Each row was made from one small tree. The marks that hang from a mark follow it in brackets, in the order of their numbers. Every link used is in the known rows. Write each row's tree.
Known rows:
q218[q369[q480] q449 q858[q976]]: [-1.53 -3.59 -0.19  2.26 -0.26  2.59  1.27 -0.44  1.10 -1.45 -0.59  1.22
 -0.70  1.91  0.12 -0.74 -2.53 -1.74  5.18 -1.58 -0.83 -1.57 -0.19  0.78
  3.43  0.50  3.92 -0.03 -0.01 -0.23 -2.63 -1.17]
q449[q173[q369 q649]]: [-1.24 -1.12 -0.06  0.80 -1.39  0.24  0.67 -3.51 -0.20 -0.17  0.81  1.23
 -0.86  1.06  1.58 -0.92  1.45  2.63  1.12 -1.08  0.68 -0.54  0.72  0.70
  1.98  0.95  2.77  0.39 -1.08 -0.19 -0.86 -2.04]
q173[q649]: [-1.11 -2.94  0.07  1.54 -1.01  1.00  1.11 -2.64 -0.03 -0.82  0.23  1.37
 -0.82  1.27  2.13 -1.16  1.31  2.03  2.04 -1.41  1.23 -0.85  0.33  0.89
  2.53 -1.16  2.64  0.02 -0.09 -0.11 -1.00 -0.92]
q449[q173[q369[q480[q858[q976]]] q649]]: [-1.66 -2.14 -0.56  0.80 -1.26  1.52  0.64 -2.40  1.13 -0.81  2.81  1.45
 -0.56  1.69  1.54 -0.11  0.39  0.68  1.87 -0.94  1.24 -1.56  0.55  0.35
  2.07  3.17  3.39  0.58 -1.38 -0.36 -1.81 -1.04]
q999[q218[q369]]: [-1.51 -2.01 -0.28  1.35 -0.47  0.95  1.75 -2.56  0.54 -1.35 -0.10  1.72
 -0.99  1.05  1.05 -0.40  0.99 -0.20  1.88 -0.85 -0.38 -0.98 -0.07  0.65
  2.84 -2.14  2.84  0.48 -0.86 -0.42 -0.60 -2.22]
q449[q173[q369[q480] q649]]: [-1.79 -1.20  0.28  1.23 -1.28  0.47  0.68 -4.03  0.44 -0.01  1.13  0.99
 -0.99  1.25  1.33 -1.04  1.05  2.35  0.80 -1.29  0.83 -1.44  0.87 -0.48
  1.96  2.14  2.71 -0.13 -1.53  0.01 -1.28 -1.33]
q369[q480[q449[q173[q649]] q858[q976]]]: [-1.21 -3.39 -0.48  0.79 -1.25  2.10  0.88 -1.75  2.16 -0.90  2.66  1.42
 -0.09  2.34  0.77 -0.87 -0.10 -0.68  1.55 -1.02  0.93 -1.65  1.01 -0.11
  1.80  2.41  3.46  0.26 -0.97  0.10 -3.07 -0.25]
q480[q858[q976[q449[q173[q649]]]]]: [-1.03 -2.69 -0.84  0.84 -1.34  2.03  0.95 -1.22  0.20 -0.53  2.56  2.04
  0.00  2.04  1.70  0.50  0.16  0.19  1.92 -0.94 -0.20 -1.03 -0.23  1.68
  2.23  1.17  2.99  0.45  0.34 -0.45 -2.58 -0.65]
q999[q218[q369 q858]]: [-1.41 -1.97 -0.78  2.09 -0.46  1.70  1.61 -2.04  1.31 -1.35 -0.78  2.16
 -0.94  1.23  1.15 -0.60  0.69 -1.02  2.80 -1.07 -1.25 -1.02 -1.07  0.60
  3.17 -1.68  3.67  0.54 -0.36 -0.30 -1.16 -2.13]
q858[q976[q449]]: [-0.99 -2.69 -0.37  0.84 -0.51  1.22  1.43 -0.81 -1.36 -0.87  1.58  1.65
 -0.60  1.69  0.95  0.23 -1.04 -0.48  2.19 -1.00  0.01 -1.40 -0.13  1.68
  2.50 -0.88  2.18  0.01 -0.16 -0.44 -2.08 -1.22]
q999[q218]: [-1.42 -2.66 -0.73  1.57 -0.78  0.74  1.85 -2.40 -0.38 -0.97  1.14  1.99
 -1.41  1.01  1.45 -0.05  2.02 -0.29  1.08 -1.10 -0.20 -0.77  0.19  0.67
  2.56 -1.94  2.78  0.14 -1.42 -0.12 -0.60 -1.78]
q480[q449[q173[q649]] q858[q976]]: [-0.65 -3.84 -0.84  0.45 -1.18  1.93  0.77 -1.15  1.27 -1.07  2.22  1.71
  0.04  2.00  0.95 -0.75  0.41 -0.23  1.97 -0.78  0.63 -0.73  0.79  1.14
  1.92  1.10  3.59  0.74 -0.55 -0.17 -2.66 -0.97]
q976[q449[q173[q369[q480[q858]]]]]: [-2.07  0.64 -0.60  0.33 -1.08  1.40  0.88 -3.04  0.15 -0.22  2.01  1.26
 -0.26  1.77  0.74  0.11  1.05  0.28  0.32 -0.82 -1.17 -1.28  0.60  0.12
  1.72  3.12  2.78  0.17 -1.37 -0.32 -2.01 -0.90]
q999[q218[q369[q480] q449[q173[q649]] q858]]: [-1.42 -3.95 -0.43  2.92 -1.10  1.77  1.29 -2.18  2.71 -0.85 -1.04  1.75
 -0.72  1.71  0.91 -0.44  0.73 -0.32  3.02 -1.31 -1.75 -1.24 -0.44 -0.24
  3.18  0.08  4.04  0.08  0.09  0.11 -2.48 -1.37]
q976[q449[q173[q369[q480] q649]]]: [-1.77 -1.35  0.47  1.17 -1.34  0.52  0.82 -3.55 -0.25  0.02  1.18  1.01
 -0.63  1.54  0.94 -0.33  0.27  2.29  0.79 -1.12  0.00 -1.69  0.16 -0.52
  1.95  1.97  2.15 -0.16 -0.78 -0.18 -2.41 -1.25]
q858[q976[q449[q173[q369 q649]]]]: [-1.05 -2.86 -0.06  0.75 -1.14  0.46  0.91 -2.30 -1.56 -0.44  1.88  1.56
 -0.43  1.64  0.48 -0.17 -0.65  1.62  2.15 -0.66  0.47 -1.47 -0.24  1.11
  2.37  1.33  1.99  0.42 -0.42 -0.37 -2.39 -1.78]
q480[q449[q173[q369 q649]] q858]: [-1.10 -2.65 -0.22  0.21 -1.38  1.23  0.58 -3.02  0.85 -0.88  1.22  0.97
  0.11  1.56  0.76 -1.11  1.27  1.31  0.89 -0.74  0.57 -0.81  0.85  0.43
  1.68  1.62  3.53  0.90 -1.30 -0.09 -1.72 -1.41]

Write each row's tree:
[-1.68 -2.36 -0.69  0.79 -0.63  2.42  1.25 -0.79  0.33 -1.05  3.01  1.66
 -0.30  2.31  1.35  0.71 -0.75 -1.39  1.96 -1.08  0.17 -2.06 -0.15  0.83
  2.37  1.08  2.50 -0.06 -0.40 -0.34 -2.54 -0.10]
q369[q480[q858[q976[q449]]]]
[-2.04 -1.04 -0.21  1.00 -1.29  1.40  0.68 -3.61  1.29 -0.45  1.78  1.20
 -0.44  1.56  1.97 -0.44  1.58  1.71  0.87 -1.17  0.56 -1.32  0.89  0.07
  1.85  2.88  3.28  0.33 -1.46 -0.20 -1.14 -0.96]
q449[q173[q369[q480[q858]] q649]]
[-1.88 -2.29  0.11  0.52 -0.69  1.74  1.04 -2.51  0.77 -1.16  1.45  0.27
 -0.29  1.86  0.36 -0.95  0.27  0.03  1.12 -1.01  0.60 -1.63  1.00 -0.18
  1.58  1.69  3.23  0.38 -2.09 -0.05 -1.66 -1.09]
q173[q369[q480[q449 q858]]]
[-1.54 -3.67 -1.16  1.91 -0.89  1.38  1.40 -1.18  0.11 -1.10  1.72  1.75
 -1.24  1.58 -0.57  0.43 -0.40 -2.07  2.93 -1.15 -1.41 -1.69 -0.09  0.20
  2.90  1.87  4.14  0.42 -1.91  0.13 -2.07 -2.21]
q999[q218[q449[q173[q369[q480]]] q858[q976]]]
[-1.53 -5.76  0.17  0.80 -0.76  1.94  0.94 -1.68  0.99 -1.67  2.36  0.68
 -0.09  2.32  0.73 -0.47 -1.25  0.23  2.54 -0.97  2.11 -2.45  0.35 -0.33
  2.12  1.65  2.89  0.58 -1.63 -0.04 -2.29 -0.81]
q173[q369[q480[q449 q858[q976]]] q649]
[-1.30 -0.34 -0.54 -0.23 -1.15  1.19  0.69 -2.65  0.30 -0.64  1.21  0.93
 -0.16  1.39  0.35 -0.89  1.62 -0.06  0.35 -0.73 -0.55 -0.54  1.25  0.88
  1.51  2.34  3.65  0.91 -1.91 -0.30 -1.61 -1.77]
q480[q449[q173[q369]] q858]
[-1.50 -1.91 -0.20  1.70 -0.31  2.19  1.13 -0.94  0.64 -1.14  0.38  1.85
 -0.45  2.03  0.36 -0.63 -2.75 -1.42  4.20 -1.19 -0.85 -2.27 -1.00  0.50
  3.25  0.54  2.77 -0.16  0.63 -0.48 -3.20 -0.96]
q218[q369[q480] q858[q976[q449]]]
[-1.76 -0.23 -0.54  1.16 -0.84  1.21  0.82 -1.80 -0.41 -0.44  1.84  1.76
 -0.75  1.70 -0.12 -0.39 -1.45 -0.92  2.70 -1.11 -1.10 -1.99 -0.30  0.37
  2.40  2.55  3.12  0.23 -0.84 -0.33 -2.86 -1.55]
q218[q858[q976[q449[q173[q369[q480]]]]]]
[-1.80 -1.29 -0.11  0.85 -1.35  1.50  0.75 -3.11  0.72 -0.31  1.72  1.12
 -0.08  1.80  1.29  0.09  0.85  1.72  0.81 -0.91 -0.20 -1.58  0.11  0.05
  1.90  2.77  2.70  0.20 -0.77 -0.27 -2.27 -0.59]
q976[q449[q173[q369[q480[q858]] q649]]]
[-1.10 -0.34 -0.14  1.02 -0.88  1.32  1.12 -2.20  0.13 -0.52 -1.09  1.20
 -0.60  1.09  0.39 -1.31  0.46  0.27  1.85 -1.13 -1.89  0.03  1.04  1.53
  2.55  0.00  3.53 -0.09 -0.27 -0.47 -1.82 -1.93]
q218[q369 q449[q173]]
[-1.44 -2.33 -0.17  0.74 -1.38  2.10  0.79 -2.74  2.54 -0.62  1.31  1.25
 -0.04  2.08  1.37 -1.15  1.63  0.26  0.48 -1.14  0.45 -1.08  1.15 -0.43
  1.60  2.12  3.31  0.05 -0.74  0.09 -2.30 -0.28]
q369[q480[q449[q173[q649]] q858]]
[-1.80 -2.29 -0.38  1.36 -1.04  0.45  1.53 -2.86 -0.41 -0.67  0.85  1.04
 -1.25  1.20 -0.07 -0.10  1.58 -0.12  0.58 -0.98 -1.16 -1.36  1.03 -0.06
  2.25  1.61  3.17  0.07 -2.54  0.20 -1.16 -2.17]
q999[q218[q449[q173[q369[q480]]]]]
[-0.95 -4.20 -1.04  1.68 -1.13  0.85  1.27 -1.91 -0.48 -0.91  1.72  2.36
 -0.69  1.70  0.24  0.46 -0.28 -0.14  2.87 -0.60 -0.79 -1.73 -1.64  0.78
  2.94  0.35  3.29  0.86 -0.13 -0.20 -2.36 -2.16]
q999[q218[q858[q976[q449[q173[q369 q649]]]]]]
[-1.22 -4.35 -0.66  2.52 -0.39  2.00  1.73 -1.04  0.63 -1.54 -1.48  1.52
 -0.68  1.36  0.45 -0.29  0.45 -1.41  3.66 -1.22 -1.93 -0.73 -0.76  1.06
  3.45 -2.12  4.25  0.43 -0.14 -0.23 -1.77 -2.13]
q999[q218[q369 q449 q858]]
[-0.87 -2.83  0.34  0.45 -1.26  0.19  0.63 -3.40  0.14 -0.37  0.43  0.92
 -0.42  1.47  0.50 -1.58  0.98  2.21  0.97 -0.93  0.62 -0.82  1.00  0.19
  1.70  1.16  2.90  0.35 -1.21 -0.10 -1.75 -1.84]
q480[q449[q173[q369 q649]]]
[-1.91 -3.69  0.14  1.25 -0.85  1.61  0.89 -3.06  0.97 -0.91  1.42  0.70
 -0.55  1.65  1.90 -0.20  1.05  1.72  1.73 -1.28  1.68 -1.75  0.42 -0.11
  2.21  1.45  2.98  0.32 -1.38 -0.03 -0.97 -0.76]
q173[q369[q480[q858]] q649]
[-1.19  0.08 -0.90  0.02 -1.12  1.78  0.82 -2.11  1.29 -0.45  1.44  1.55
 -0.11  1.52  0.71 -1.63  2.03 -0.96  0.05 -0.87 -1.02 -0.32  1.28  1.05
  1.59  1.10  3.70  0.37 -1.19 -0.26 -1.77 -1.11]
q480[q449[q173] q858]
[-1.11 -2.84 -0.61  0.39 -1.28  1.38  0.78 -1.72 -0.61 -0.65  2.47  1.40
  0.03  1.87  0.94  0.52 -0.36  0.85  1.99 -0.46  0.33 -1.25 -0.17  1.61
  2.18  1.67  2.92  0.74 -0.42 -0.44 -2.37 -1.40]
q480[q858[q976[q449[q173[q369 q649]]]]]
[-1.99 -0.05 -1.00  0.27 -0.95  1.73  0.77 -2.10  0.48 -0.80  3.19  1.47
 -0.76  1.58  0.77 -0.24 -0.16 -0.77  1.64 -0.94  0.24 -1.65  1.05  0.77
  1.99  3.48  3.32  0.65 -2.18 -0.44 -1.64 -1.48]
q449[q173[q369[q480[q858[q976]]]]]
[-1.82  0.25 -0.42  1.06 -0.90  2.36  0.89 -1.86  2.09 -0.72 -0.01  1.03
 -0.03  1.68  0.93 -0.19  0.47 -0.54  1.61 -1.21 -1.82 -0.62  1.16  0.70
  2.35  1.81  3.99 -0.02 -0.72 -0.36 -1.89 -1.00]
q218[q369[q480[q858]] q449[q173]]
[-1.51 -2.42 -0.05  1.40 -0.34  2.12  0.99 -1.16  1.73 -1.70  0.07  1.41
 -0.49  2.25 -0.43 -1.95 -2.41 -1.84  4.16 -1.22  0.11 -2.03 -0.15 -0.31
  2.78  0.65  3.49  0.19 -0.11 -0.32 -3.24 -1.21]
q218[q369[q480[q449]] q858[q976]]
[-1.19 -4.18 -0.23  1.80 -0.48  1.41  1.98 -1.46 -0.02 -1.35 -0.88  1.25
 -0.80  1.32  0.35  0.49  0.41 -0.38  2.70 -0.99 -1.06 -0.77 -0.01  0.98
  3.06 -2.24  3.12  0.25 -0.83 -0.25 -1.07 -2.14]
q999[q218[q369 q449]]
[-1.71 -4.64  0.05  1.04 -0.75  1.95  1.15 -1.55 -0.05 -1.28  2.67  0.88
 -0.05  2.26  1.14  0.66 -1.20  0.75  2.97 -0.93  1.26 -2.35 -0.27  0.32
  2.50  1.62  2.41  0.29 -0.58 -0.29 -2.33 -0.62]
q173[q369[q480[q858[q976[q449]]]] q649]
[-1.54 -2.35  0.17  1.01 -1.08  0.55  0.88 -2.68 -0.45 -0.36  2.08  1.31
 -0.64  1.89  0.56 -0.20 -1.25  1.35  1.95 -0.97  0.66 -2.10  0.03  0.05
  2.17  2.23  2.04 -0.16 -0.77 -0.26 -2.63 -1.34]
q858[q976[q449[q173[q369[q480] q649]]]]
[-1.12 -1.40  0.19  0.87 -1.23  0.41  0.88 -3.21 -1.14 -0.19  0.76  1.06
 -0.43  1.44  0.97 -0.37  0.86  2.43  0.96 -0.82 -0.14 -1.09 -0.05  0.65
  2.07  0.83  2.19  0.15 -0.36 -0.28 -1.64 -1.73]
q976[q449[q173[q369 q649]]]
